Each row was made from one small tree. Brackets hold a mark, then the marks that hang from it, in the order of their numbers. Every link used is in the known rows. Write each row's tree.
Known rows:
[k_42 k_97]: [ 0.10 -1.15  1.01  0.41 -0.46  0.24 -1.05 -1.71  1.10  0.08  0.31  0.44
  0.13  0.56  0.56 -0.54  0.68 -1.66  0.67  1.54]
[k_313 [k_97 k_42] [k_875 [k_13 k_260]]]: [ 0.25  2.18  3.89  0.75 -2.57  0.02 -0.95 -4.91 -1.53 -0.59  0.49 -2.14
 -0.26 -2.96  0.91  1.98 -0.69 -1.57  2.42 -0.29]
[k_852 [k_115 [k_260 [k_875 k_13]]]]: [ 0.86 -0.41 -0.99  4.36 -3.01 -0.83 -0.32  1.79 -3.18 -0.47 -2.53  0.40
  0.84 -1.62  3.19  1.28 -1.35  0.06  0.81 -0.98]
[k_260 [k_13 [k_875 [k_313 [k_97 k_42]]]] k_115]: [ 0.70  3.72  3.26 -0.59 -5.83 -1.61 -0.18 -4.78 -1.83 -0.70  1.83 -4.01
  1.09 -2.60  0.03  1.62 -5.80 -2.65  0.14  3.87]
[k_173 k_115]: [ 0.06 -0.70 -1.75  0.64 -2.14 -0.41  0.18  0.05 -0.31  1.50 -1.45  0.50
  0.67 -1.23  0.87  0.40 -2.01 -1.06  0.76  0.69]
[k_97 k_42 [k_313 [k_875 k_13 k_260]]]: [-2.29  3.12  3.21  2.27 -2.01 -0.53 -0.54 -2.02 -3.27  0.27  3.24  0.52
 -0.53 -0.02  1.17  2.10 -1.24 -1.53  2.42  1.83]
[k_852 [k_115 [k_260 [k_13 k_875]]]]: [ 1.78  2.17 -0.14  2.37 -4.35 -0.60 -0.18  1.62 -3.05 -0.40 -0.27 -0.46
  0.46 -1.84  2.59  2.49 -2.76  1.80 -0.08 -0.64]
[k_13 [k_260 k_115 [k_875 k_313]]]: [ 1.76  1.93  2.55  0.99 -2.41 -1.57 -1.43  0.42 -2.82  0.52 -1.25 -0.75
  1.31 -0.45  1.01 -0.51 -3.49 -1.35 -0.47 -0.09]
[k_875 k_260]: [ 0.33  0.29  1.66  0.21 -1.10  0.07 -1.03  0.94 -0.41  0.34  0.33  1.00
 -0.20  0.36  1.12  0.53 -1.43  0.81  0.20 -0.14]
[k_13 [k_260 k_115] k_875]: [ 2.29  2.15  2.28  0.36 -4.27 -1.32 -1.20 -0.35 -1.21  0.62 -1.93 -1.33
  0.32 -2.18 -0.23  0.98 -3.89  0.90  0.43 -0.11]
[k_852 [k_115 k_260]]: [ 0.64 -0.86 -2.34  2.44 -1.73 -0.65 -0.21  2.00 -2.92  0.61 -0.54  0.76
  0.62 -0.83  1.93  1.30 -1.29  1.46 -0.71 -1.65]
[k_173 [k_115 [k_260 k_13]]]: [ 1.41  0.90 -1.43  2.26 -4.08 -0.28 -0.46  1.32 -0.78  1.03 -0.55  0.65
  1.87 -0.60  3.64  2.84 -2.15  0.73 -0.27  0.93]
[k_173 [k_115 [k_260 k_13 [k_875 k_313]]]]: [ 1.35  2.34  1.70  2.67 -4.14 -0.98 -0.82  1.48 -2.44  0.72 -0.89  0.54
  2.46 -0.13  4.24  1.79 -3.30 -1.94 -0.34  1.56]
[k_260 k_13 k_115]: [ 1.23  1.28 -2.69  0.81 -3.31 -0.45 -0.05 -0.09 -0.99 -0.70  0.15 -0.51
  1.26 -1.26  0.57  0.86 -1.82  1.48 -0.44  0.73]
[k_313 [k_97 k_42] [k_875 [k_260 k_13 k_115]]]: [ 1.49  4.01 -0.10  0.39 -8.38 -0.69 -1.75 -3.96 -3.36 -1.37  1.64 -1.52
  1.53 -5.09  1.02  1.89 -4.67 -0.19  1.51  0.13]
[k_313 [k_97 k_42] [k_875 k_13 k_260]]: [-0.54  2.03  4.02  1.12 -3.84 -0.01 -1.11 -4.53 -1.69 -0.93  0.60 -0.90
 -0.27 -3.19  1.00  1.79 -1.98 -1.75  2.68  0.96]
[k_313 [k_97 k_42] k_875]: [ 0.04  2.31  0.95 -0.55 -4.01 -0.23 -0.71 -4.80 -1.82 -0.93  0.97 -1.97
  0.47 -4.05 -0.75  0.52 -1.28 -2.57  1.69 -0.26]
[k_875 [k_13 k_260] [k_313 k_97]]: [-0.14 -0.34  6.49  0.76  2.93 -0.30  0.04 -2.28 -0.12  0.43  0.00 -1.30
 -0.98  1.68  1.86  0.62 -0.61 -1.92  0.00  2.35]
[k_260 [k_875 [k_313 [k_97 k_42]]]]: [ 0.03  1.94  3.24 -0.88 -2.71 -0.96 -0.73 -3.67 -1.57 -0.65  1.79 -3.14
  1.03 -1.84  0.85 -0.36 -2.90 -4.96  0.53  1.82]
[k_313 [k_97 k_42] [k_875 k_13 [k_260 k_115]]]: [ 0.12  1.89  1.91  2.00 -6.40 -1.08 -1.22 -4.80 -2.71 -0.71 -0.59 -0.98
  0.64 -4.53  0.29  1.75 -3.96 -1.27  2.28  1.58]
[k_42 [k_97 [k_313 [k_875 [k_260 k_13 k_115]]]]]: [ 0.94  3.14  0.40  2.86 -5.03 -0.84 -2.06 -1.47 -3.41 -0.21  2.58  1.90
  0.80 -0.90  1.94  0.35 -2.14 -0.60  1.46  2.14]

Write each row's tree:
[ 0.05  0.22  5.17 -0.36  0.37 -0.45 -0.70 -1.21 -0.99  0.35  1.08 -0.10
 -0.36  0.97  1.40 -0.29 -2.66 -1.99 -0.40  2.02] => [k_875 k_260 [k_313 k_97]]
[ 0.47  2.43  2.14 -0.28 -4.77 -1.03 -1.02 -3.24 -2.30 -0.20  3.35 -2.11
  1.32 -1.14  2.04  1.85 -5.41 -1.30 -0.43  3.06] => [k_875 [k_260 k_13 k_115] [k_313 [k_97 k_42]]]
[-2.61  2.79  1.50  2.07 -1.01 -0.61  0.48 -3.07 -2.82  0.02  2.93 -0.47
 -0.27 -0.38 -0.04  1.50  0.27 -2.27  2.11  1.89] => [k_97 k_42 [k_313 [k_875 k_13]]]
[ 0.05  0.22  3.63  4.17 -2.16 -1.28 -0.41  0.70 -1.77  1.26 -3.09  1.02
  1.69  0.56  3.46  1.76 -2.67 -3.07  0.43  2.94] => [k_173 [k_115 [k_260 [k_875 k_13 k_313]]]]
[ 1.28  2.96  0.37  1.19 -3.33 -1.25 -0.43  0.24 -2.54 -1.01 -0.20 -0.75
  1.82 -0.71  1.23 -0.30 -3.13 -1.29 -0.55  1.38] => [k_260 k_13 k_115 [k_875 k_313]]
[-0.20  1.13  2.40  1.51 -4.14 -1.70 -0.46 -4.64 -2.06 -0.81 -0.27 -3.16
  1.41 -2.55  0.61  0.23 -4.30 -4.44  0.83  3.75] => [k_260 k_115 [k_875 k_13 [k_313 [k_97 k_42]]]]
[-1.50  2.97  1.23  3.14 -4.55 -1.56 -0.77 -2.44 -4.17  0.48  2.13  0.43
  0.41 -1.54  0.48  2.01 -3.22 -1.01  2.06  2.19] => [k_97 k_42 [k_313 [k_875 k_13 [k_260 k_115]]]]
[ 0.76  4.37 -0.83  2.36 -4.67 -1.03 -0.91  0.34 -4.50 -0.28  2.27  1.42
  0.68 -1.31  1.35  0.86 -2.66  0.85  0.80  0.60] => [k_97 [k_313 [k_875 [k_260 k_13 k_115]]]]
[ 1.66  2.42  2.53 -0.26 -5.17 -1.84 -1.92 -3.54 -2.83  0.14  0.86 -3.47
  1.81 -2.87  1.26  0.34 -5.13 -3.44  0.15  0.89] => [k_13 [k_260 k_115 [k_875 [k_313 [k_97 k_42]]]]]
[ 0.67 -0.66  2.46  3.94 -1.44 -1.30 -0.09 -0.38 -3.69 -0.45 -1.68 -0.60
  0.59 -1.07  3.23  0.38 -2.45 -2.77  0.14  1.18] => [k_852 [k_115 [k_260 [k_875 k_13 [k_313 k_97]]]]]
[-1.13  0.71  3.28 -1.22 -0.56 -0.68  0.02 -4.10 -0.84  0.18  2.72 -2.65
  0.31 -0.22 -0.03  0.38 -2.28 -3.60 -0.18  2.49] => [k_875 [k_313 [k_97 k_42]]]
[ 0.89  3.27  4.64  0.97 -6.49 -1.30 -0.56 -3.47 -1.62  1.00  1.14 -2.85
  1.80 -1.98  3.16  3.70 -6.03 -3.41  0.38  4.09] => [k_173 [k_115 [k_260 [k_13 [k_875 [k_313 [k_97 k_42]]]]]]]
[-0.81  3.24  0.94  2.67 -3.22 -1.45 -0.63 -2.80 -4.10  0.73  2.00 -0.93
  0.43 -1.59  0.50  2.20 -1.95 -0.68  1.78  1.05] => [k_97 k_42 [k_313 [k_875 [k_13 [k_260 k_115]]]]]
[ 0.21  1.11  2.32  3.82 -1.71 -1.15 -1.43 -2.58 -2.67  0.68  0.26  1.04
 -0.07 -0.21  1.03  0.45 -0.20 -1.57  2.07  2.37] => [k_42 [k_97 [k_313 [k_875 [k_13 [k_260 k_115]]]]]]
[-0.24  5.18 -1.02  1.64 -6.67 -1.23 -1.09 -1.67 -4.79 -0.09  4.26 -0.29
  1.22 -2.14  1.35  2.16 -3.79  0.08  1.18  0.97] => [k_97 k_42 [k_313 [k_875 [k_260 k_13 k_115]]]]
[ 1.23  3.49  3.49  0.83 -4.64 -0.84 -1.30 -2.58 -1.93 -1.13  2.64 -2.88
  2.38 -1.24  3.73  2.13 -2.76 -3.06 -0.53  1.84] => [k_115 [k_260 k_13 [k_875 [k_313 [k_97 k_42]]]]]
[ 2.53  1.53  2.72  0.44 -3.23 -1.71 -1.54 -1.57 -2.39 -0.06 -1.17 -2.00
  1.35 -2.11  1.30 -0.87 -4.05 -2.57 -0.27  0.54] => [k_13 [k_260 k_115 [k_875 [k_313 k_97]]]]
[-0.62  1.44  1.48  1.80 -0.66 -0.40 -0.91 -2.32 -2.00  0.12  1.96  1.33
 -0.06  0.08  0.06 -0.87  1.24 -2.96  1.78  1.58] => [k_42 [k_97 [k_313 k_875]]]
[-0.67  3.69 -0.39  1.60 -5.84 -1.67 -1.29 -1.88 -4.72  0.71  2.98  0.29
  0.93 -2.30 -0.02  1.24 -3.94 -0.96  1.35  0.82] => [k_97 k_42 [k_313 [k_875 [k_260 k_115]]]]
[ 1.57  1.20  4.24  1.46 -1.99 -1.18 -1.17 -0.80 -1.54 -0.50 -0.70 -1.00
  1.59 -0.66  2.38  0.06 -2.00 -3.21 -0.75  1.36] => [k_115 [k_260 [k_875 [k_313 k_97]]]]
[ 1.38  3.02  3.39  2.15 -1.97 -0.63 -0.89  1.34 -1.96 -0.83  0.59 -0.02
  1.95  1.12  3.37  1.31 -1.26 -0.91 -1.12  0.96] => [k_115 [k_260 k_13 [k_875 k_313]]]
